Each row was made from one small tree. The marks that hang from a mark follow it in brackets, in alphabetical order. Every link used is in the known rows. Write each row's tree.
Known rows
P{E{V{U}} K}: 6.3  27.5  20.9  -7.5  8.0  -20.1  46.7  3.0  -11.6  31.5  13.8  6.8  -29.2  6.3  -12.0  -5.1  17.2  -15.7  -10.3  -3.3  11.6  -6.7  -12.5  13.6  8.6  -2.7
D{U{Z}}: 6.7  -0.3  5.3  -8.5  5.3  11.5  15.6  -0.1  -0.7  3.0  3.7  -8.3  -2.0  1.2  -4.3  -11.2  -3.0  -19.1  -11.3  3.2  -1.4  -5.6  -9.5  -1.2  -8.0  -0.3
V{K P}: 13.0  12.5  4.3  5.0  0.3  -16.4  5.6  5.8  4.5  20.4  -3.2  2.5  0.7  -3.6  -20.4  -24.7  -3.9  -3.6  -12.6  7.7  -2.9  7.4  4.1  -2.9  -14.4  0.7
Z{U{V{E K}}}: 10.2  -26.0  6.4  -0.9  11.8  -12.7  8.1  2.1  3.2  3.0  3.6  0.7  4.1  -7.9  13.3  -0.7  -9.8  -7.5  9.3  1.4  15.3  2.6  -4.3  5.4  -3.2  2.7
C{U{E K V}}: -14.7  -17.8  14.4  12.3  -16.7  -29.8  24.1  9.2  18.8  16.0  0.5  15.9  10.4  1.0  10.0  -0.1  -8.5  -13.0  -8.4  5.7  19.2  -0.6  -1.0  5.9  1.0  4.7
E{K{P} V{U}}: 6.8  29.6  9.2  -0.9  12.1  -36.8  -12.2  6.9  1.2  -10.7  6.4  -3.9  -4.2  16.3  -30.1  -13.6  12.4  -2.0  -13.6  6.1  -4.2  -3.3  -0.3  -5.4  -13.2  0.3
P{E{V}}: -4.2  24.3  10.8  -4.3  -0.2  -6.5  33.1  8.1  -9.8  17.3  22.3  5.4  -12.9  10.9  -20.2  -8.0  7.8  -9.3  -24.2  -0.8  11.9  -7.6  -7.4  11.8  2.4  -1.0
K{P}: 6.4  27.7  -0.5  0.1  -13.7  -3.8  10.8  7.4  0.6  -6.9  8.2  -1.9  -2.6  3.8  -18.1  -26.9  5.7  -15.9  -24.5  3.8  -1.8  -2.6  -0.6  -2.1  -24.0  5.2
K{P{E{V{U}}}}: 9.9  34.7  12.4  -11.6  3.3  -12.4  26.3  8.0  -13.4  8.6  20.6  0.5  -15.1  12.1  -34.5  -15.6  13.3  -6.0  -15.4  2.6  3.1  -7.8  2.0  4.4  -12.6  -5.8
D{U{K V{E P} Z}}: 8.5  -47.1  15.1  4.0  36.6  18.1  13.1  0.5  -1.7  -8.1  -20.6  -9.6  15.0  -9.8  0.8  3.2  -15.1  -4.6  14.8  11.9  4.5  -0.8  2.3  -13.8  -9.3  -1.2
X{U{E K V{P} Z}}: -1.8  -36.0  18.9  -4.7  18.2  -18.9  15.5  4.8  6.5  19.5  -2.8  9.3  17.2  -15.1  0.7  4.7  -14.1  -18.8  7.3  10.6  3.2  3.5  4.5  -2.3  -8.3  -2.0
U{K Z}: -3.5  -1.4  8.6  -4.6  -19.6  -8.3  8.7  6.6  20.0  0.6  -1.4  3.8  8.3  2.3  7.0  -3.6  -11.1  -29.6  -10.6  2.5  1.3  4.3  -5.6  0.7  -21.9  4.3
D{U{E V Z}}: -6.9  -37.3  13.7  -5.4  19.2  12.2  22.3  -1.7  -4.3  2.8  -5.5  -1.1  4.6  -3.1  9.9  5.6  -8.3  -19.3  1.9  6.9  12.4  -5.8  -8.6  -3.4  -0.4  -4.9
C{U{K V}}: -6.1  -6.4  8.9  7.1  -30.0  -29.3  30.7  7.4  17.3  20.7  10.9  7.9  8.6  1.2  12.5  -8.4  -9.4  -9.2  -20.5  3.9  12.0  -5.2  -0.9  10.4  -0.4  -1.5
E{V{K}}: -4.0  23.3  5.2  3.3  -1.6  -34.0  -1.3  5.7  -0.1  21.6  3.6  4.6  -6.3  11.8  -21.1  -5.7  6.2  -2.7  -10.8  1.1  6.3  2.0  -7.4  6.4  -0.2  1.1
D{U{V{P}}}: 13.2  -6.8  4.8  -0.4  23.8  10.7  29.9  -2.7  -18.0  13.4  7.4  -12.6  -2.0  -7.3  -13.5  -18.3  -2.3  2.5  -14.0  11.8  2.2  -10.6  -0.8  -3.8  -2.1  -10.6
E{V{U{K}}}: 3.2  33.0  8.5  -5.5  2.9  -40.9  6.1  3.9  -0.1  16.0  10.3  -2.4  -9.2  13.0  -26.0  -2.5  9.7  -7.4  -7.2  4.8  1.0  -2.5  -8.7  1.5  -7.6  0.0
P{K}: 2.4  19.6  8.1  4.4  -9.2  -13.0  30.8  2.8  1.8  17.1  1.5  4.5  -17.3  -1.4  4.3  -16.4  10.1  -24.3  -19.6  -1.9  7.0  -1.5  -14.6  6.3  -3.2  8.3
E{K{P} V}: -6.5  26.9  8.3  7.6  4.3  -23.5  -14.9  10.2  4.1  -18.9  4.0  1.3  1.9  17.0  -24.7  -11.0  7.8  -4.4  -18.7  4.2  2.6  -0.9  -0.8  -3.2  -12.5  4.9
V{E{K} U}: 26.0  -0.3  7.1  4.9  20.0  -31.6  0.2  2.4  10.4  -14.3  -2.9  -8.1  -4.9  7.7  -11.3  -20.7  10.4  -5.9  -14.0  5.5  -5.0  1.4  -8.4  -13.3  -1.1  9.9
E{V{U{Z}}}: 1.6  10.6  6.7  -16.6  18.2  -24.5  8.7  4.1  -8.1  29.9  12.4  -5.8  -3.4  1.9  -14.2  4.5  1.1  -9.8  -9.0  5.1  -3.6  -9.3  -10.4  6.9  -5.2  -5.6
V{U{K{P} Z}}: 8.7  7.9  10.5  -12.6  -16.9  -15.5  2.4  6.6  16.9  -8.0  -3.1  -1.7  6.5  3.1  -6.3  -11.2  -5.2  -27.4  -1.9  5.9  -6.8  4.3  4.2  -6.7  -37.2  -0.6
F{E}: 16.0  30.7  11.4  -6.9  -16.9  0.0  37.7  6.4  -2.5  9.4  29.7  -1.0  -7.4  3.3  2.6  -24.2  -1.7  -13.4  -32.1  2.4  2.2  -4.2  -4.3  5.6  -9.3  -1.7
U{K{P{E}} Z}: -1.9  1.1  18.7  -7.5  -32.7  13.9  21.3  12.4  20.2  -19.9  -0.2  11.2  7.0  5.8  0.5  -11.7  -11.3  -34.8  -8.7  0.6  6.8  6.7  7.6  -0.4  -34.3  1.8
A{F{E}}: 3.8  17.8  16.9  -2.6  -39.6  1.1  20.5  2.3  -2.8  4.9  20.5  3.7  -12.8  3.8  -1.0  -26.1  3.0  -16.6  -35.4  -0.2  2.8  -4.0  -3.6  1.9  -3.8  2.6
F{E{K V{U{Z}}}}: 10.1  12.5  25.2  -16.2  12.7  -21.9  10.7  6.8  3.9  7.5  21.2  -1.9  1.6  11.1  4.8  2.1  -8.1  -7.1  -12.6  4.6  -1.6  -3.9  -3.5  4.2  -3.9  -9.8
U{E V{K}}: -6.9  -20.9  11.0  5.6  -5.2  -26.0  16.4  2.4  7.3  14.6  -8.6  11.5  2.0  1.6  6.7  -5.5  -4.0  -14.0  -4.1  4.8  15.5  5.8  -4.3  0.1  -0.8  -1.9
A{F{E{K V}}}: -8.4  17.0  25.7  4.1  -19.8  -16.6  -5.8  5.2  1.5  -7.3  17.1  6.9  -8.3  17.2  -6.4  -9.7  5.3  -5.3  -29.4  0.1  7.5  -2.8  -3.7  0.6  7.3  2.4
F{E{K V{P}}}: 9.0  25.4  21.1  2.3  23.9  -9.1  8.7  10.9  -5.0  2.7  21.1  0.6  2.9  6.9  -16.7  -9.7  -5.6  8.8  -21.5  8.9  1.7  -2.3  3.7  0.7  -4.4  -3.9

Which tree is each row?
5.3  -55.0  12.6  9.4  17.4  -13.4  11.6  9.6  10.2  33.5  -17.0  6.7  24.3  -19.4  11.4  -1.4  -24.3  5.4  2.6  10.4  5.6  1.1  8.4  2.9  1.2  -2.4 -> C{U{V{E K P} Z}}
5.8  26.9  25.2  -17.2  -5.5  -8.8  10.5  10.9  2.0  -2.1  14.1  0.7  4.9  9.2  -9.2  2.3  -8.3  -12.7  1.5  5.4  -0.6  -0.9  5.7  1.1  -29.4  -8.3 -> F{E{V{U{K{P} Z}}}}
19.1  2.5  12.0  0.6  21.7  -28.7  2.6  3.6  3.7  22.8  -11.3  4.6  -3.4  -4.7  -27.6  -17.8  2.3  -4.3  3.3  11.4  -2.9  10.3  3.8  -9.8  -12.3  1.9 -> V{K P U{E}}
14.9  27.0  18.1  1.4  -20.2  -1.7  14.0  10.7  12.8  -29.3  16.8  2.2  2.4  12.7  -0.3  -28.8  -3.1  -13.0  -28.1  4.1  0.0  2.8  6.4  -5.7  -23.0  0.5 -> F{E{K{P}}}
-21.4  -34.2  19.2  6.9  -18.1  -11.6  11.0  13.4  23.8  -0.5  -11.0  17.9  24.9  -3.9  16.7  7.7  -19.9  -21.3  3.2  7.4  15.4  1.9  9.1  3.1  -19.6  2.7 -> C{U{E K{P} V Z}}
10.6  30.5  19.1  -0.7  13.0  -11.6  13.1  9.9  -10.0  28.3  15.3  4.5  -1.1  2.7  -22.7  -10.5  -6.1  10.2  -9.8  6.6  3.5  2.6  5.8  5.3  -6.9  -8.1 -> F{E{V{K P}}}
2.3  14.1  24.3  4.5  -43.9  -0.3  -4.4  6.9  11.5  -33.1  7.6  6.2  -3.3  12.3  -2.4  -31.5  1.7  -16.7  -31.4  1.6  1.0  2.9  7.1  -8.8  -17.1  4.7 -> A{F{E{K{P}}}}
-7.2  20.4  24.1  1.7  -30.1  -19.6  -1.0  3.9  -3.8  18.0  10.7  10.8  -11.7  12.7  -12.8  -10.7  3.4  -4.5  -17.6  -2.1  8.6  2.3  -1.8  5.1  4.0  -1.0 -> A{F{E{V{K}}}}
1.8  -19.3  13.5  3.2  6.4  -41.8  14.4  1.2  9.3  1.3  9.9  8.3  1.9  3.9  3.3  -11.5  5.5  -16.0  -14.6  4.4  6.5  -0.4  -5.9  -2.3  11.9  1.7 -> X{U{E{K} V}}
8.7  -13.3  21.5  -9.8  12.8  18.4  57.5  4.2  -9.9  21.2  18.7  9.3  -10.1  -21.0  19.6  -1.5  -12.4  -19.6  -1.0  0.5  22.0  -4.7  0.3  19.7  -5.4  -7.2 -> Z{U{V{P{E K}}}}
7.8  -1.5  9.0  2.3  -11.3  -3.5  12.5  -1.0  -2.7  -6.9  -6.5  -3.9  -1.6  7.2  -8.7  -22.5  0.8  -7.6  -2.6  4.8  6.5  0.5  3.0  -6.1  -12.8  -9.9 -> D{U{V{K{P}}}}
-12.5  -41.5  18.7  0.6  14.3  -1.0  12.1  7.0  9.6  7.0  -14.6  8.8  20.9  -12.3  8.5  11.0  -22.5  -19.1  7.5  12.7  10.6  4.8  4.5  -4.5  -18.4  -2.4 -> U{E K V{P} Z}
-11.7  -9.3  21.4  3.8  45.4  6.0  -11.1  6.3  -2.5  -2.0  -17.1  3.0  8.6  1.7  -30.7  16.9  -7.6  -5.1  21.3  10.6  8.1  3.3  -0.5  -7.8  -11.2  5.3 -> D{U{E{V{P}} K Z}}
-9.0  -50.6  17.4  6.6  9.0  -17.3  12.0  10.6  14.2  39.4  -14.5  17.2  23.9  -17.1  11.9  4.3  -26.0  -4.9  4.9  11.0  11.1  4.4  9.7  6.4  -3.3  -4.8 -> C{U{E V{K P} Z}}
6.8  18.7  13.2  1.2  -6.2  -24.3  0.4  6.8  13.6  -16.0  -8.5  4.2  -2.2  8.5  -24.1  -15.1  7.8  -20.9  1.9  7.5  1.8  7.9  2.2  -12.9  -29.9  8.7 -> V{U{E K{P}}}
4.9  -0.4  21.2  -7.6  -19.5  27.4  21.5  6.7  13.3  -29.4  -3.2  3.5  1.7  10.2  -6.8  -13.5  -7.2  -29.4  -0.5  0.9  6.7  4.2  6.7  -6.3  -28.9  -0.1 -> D{U{K{P{E}} Z}}
-7.6  18.0  9.2  5.5  35.6  -7.4  4.3  2.0  -15.0  3.3  1.9  -0.9  -12.5  12.1  -35.4  1.1  14.7  -1.6  -1.7  4.4  11.5  -6.0  -13.2  -2.1  7.5  7.6 -> D{U{E{V}}}
-6.1  19.4  30.3  5.7  0.4  -0.3  19.3  4.5  -20.2  26.9  7.5  9.3  -18.1  -5.4  -14.1  -6.8  6.2  -3.4  -15.3  1.6  9.4  -4.2  -2.8  7.1  4.3  2.3 -> A{F{E{V{P{K}}}}}
5.0  0.8  14.4  10.6  17.6  -8.5  -1.7  1.4  10.5  -28.2  -7.4  -0.1  -5.1  14.4  -12.6  -13.9  9.1  -12.3  -8.1  4.4  7.8  3.9  -8.6  -13.1  1.2  10.3 -> D{U{E{K}}}
9.7  18.5  25.5  -14.6  9.7  -13.9  0.3  10.2  4.2  -11.4  16.1  -0.9  5.7  11.4  -4.3  -3.4  -6.6  -7.7  -9.0  6.0  -3.5  -2.9  5.0  -1.3  -19.9  -9.2 -> F{E{K{P} V{U{Z}}}}
10.0  17.4  13.4  -0.7  -32.7  -3.1  21.4  9.4  11.2  -5.9  2.7  11.7  -5.8  9.9  -13.5  -30.2  1.7  -19.8  -16.7  -0.9  6.5  8.9  7.8  0.0  -21.6  -0.5 -> V{K{P{E}}}
14.8  -1.2  9.1  14.8  33.3  -0.6  22.6  4.8  -6.9  12.0  -14.3  -1.0  -9.4  -14.1  -12.1  -15.8  7.0  -6.3  -4.6  5.3  3.6  1.3  -6.9  -4.8  -3.2  15.5 -> V{E P{K}}
-1.3  -34.7  24.7  -7.3  5.6  19.2  57.8  4.8  -4.8  29.8  -0.6  10.0  -1.1  -19.0  25.4  -1.1  -15.7  -25.5  -7.2  3.3  14.7  -3.8  0.7  11.4  -5.4  -11.4 -> U{V{P{E K}} Z}
4.3  3.2  26.1  -16.7  8.8  -1.4  5.0  3.9  -18.6  31.5  14.5  -1.3  -3.4  -7.2  -17.4  -2.1  -6.6  0.2  -11.4  8.8  -5.6  -8.2  4.1  2.7  -6.8  -9.4 -> A{F{E{V{P U{Z}}}}}
3.4  -7.9  6.3  -9.7  -10.3  -17.0  14.6  1.6  5.4  15.2  14.5  3.7  1.8  -5.6  17.2  -3.1  -13.3  -14.6  -1.2  0.4  14.1  1.4  -2.9  14.0  -9.0  -7.1 -> Z{U{V{K}}}
7.2  23.7  28.8  -5.0  -6.6  -18.1  2.6  4.0  -10.2  15.7  13.0  1.1  -9.6  4.3  -29.5  -9.1  2.2  2.2  -10.0  7.9  -1.2  -1.8  5.9  -2.8  -8.1  -4.0 -> A{F{E{V{P U{K}}}}}
5.6  -17.3  7.9  8.5  -7.0  -26.9  22.7  7.8  7.1  44.0  2.3  8.3  11.6  -11.0  -0.2  -16.4  -14.9  6.2  -14.9  9.6  5.7  -1.1  9.0  9.2  0.4  -8.5 -> C{U{V{K P}}}
-7.9  -0.6  16.8  -3.2  11.6  -36.0  -17.7  10.1  4.3  11.7  -6.1  15.5  7.3  4.5  -27.9  2.9  3.8  -14.1  13.0  2.3  2.1  8.0  3.1  0.5  -10.0  5.2 -> X{U{E{V{K{P}}} Z}}
-20.2  -3.9  16.8  1.9  10.1  -17.3  -21.2  11.6  7.4  1.6  -18.0  14.7  10.6  7.2  -18.2  9.7  -4.7  -15.2  12.7  4.1  9.6  9.3  2.0  -1.5  -19.2  5.3 -> U{E{V{K{P}}} Z}
12.0  16.7  25.8  -16.5  20.1  -9.0  15.7  8.9  -3.9  21.5  15.3  -1.6  6.3  -2.2  -12.3  6.0  -14.8  -1.6  2.2  10.9  -3.9  -1.7  6.0  2.4  -20.0  -11.0 -> F{E{V{P U{K Z}}}}
9.2  33.2  7.4  -4.1  0.5  -39.6  -7.8  5.6  -3.0  14.0  0.6  -0.4  -7.8  12.2  -35.1  -14.6  10.8  -0.4  -2.4  4.3  -2.7  1.8  1.6  -1.4  -15.5  -4.4 -> E{V{K{P} U}}
-5.8  -12.6  18.1  0.6  6.2  5.5  1.9  3.0  14.1  -16.5  -15.2  3.8  4.2  6.3  -3.7  2.9  -4.8  -26.9  9.6  4.5  9.0  6.6  -6.9  -10.0  -14.0  8.8 -> D{U{E K Z}}
-6.1  -8.7  18.6  2.0  2.0  13.6  -6.9  6.4  15.2  -33.0  -20.0  4.4  8.1  7.8  -13.0  -2.1  -4.5  -27.3  14.8  5.6  6.5  8.3  2.0  -14.7  -30.0  10.1 -> D{U{E K{P} Z}}
14.0  -43.2  15.5  0.4  38.6  -10.7  34.8  0.8  -10.5  31.0  -6.9  1.1  3.1  -26.5  11.1  -1.8  -3.0  -12.7  5.5  5.2  1.1  -4.4  -4.8  2.1  7.1  0.9 -> X{U{V{E P{K}} Z}}
9.3  28.3  9.9  -3.4  24.2  -31.0  2.9  5.5  -6.5  22.1  5.2  -4.5  -3.8  2.8  -38.7  -4.9  4.4  3.7  -2.9  10.9  -4.0  -1.7  0.5  -1.9  -12.8  -2.2 -> E{V{P U{K}}}
15.6  7.9  26.2  -14.1  32.9  -13.4  6.9  8.5  -3.2  13.6  17.5  -2.9  7.6  0.8  -7.7  -0.2  -12.8  3.1  -8.0  11.1  -6.4  -3.3  4.9  0.6  -9.8  -12.4 -> F{E{K V{P U{Z}}}}
-9.8  -9.3  17.7  -1.1  28.6  -40.0  -13.3  7.3  8.9  4.7  5.0  10.9  6.1  7.7  -14.8  9.0  4.0  -15.4  -1.8  2.4  2.5  1.5  -8.6  1.2  9.0  7.9 -> X{U{E{K V} Z}}
-2.3  -37.5  15.9  -6.9  0.0  -35.8  14.1  1.4  9.4  27.8  -1.4  13.6  9.5  -6.7  12.4  -0.1  -7.9  -23.8  5.4  2.9  6.5  5.5  -3.2  3.2  3.7  -5.1 -> X{U{E V{K} Z}}
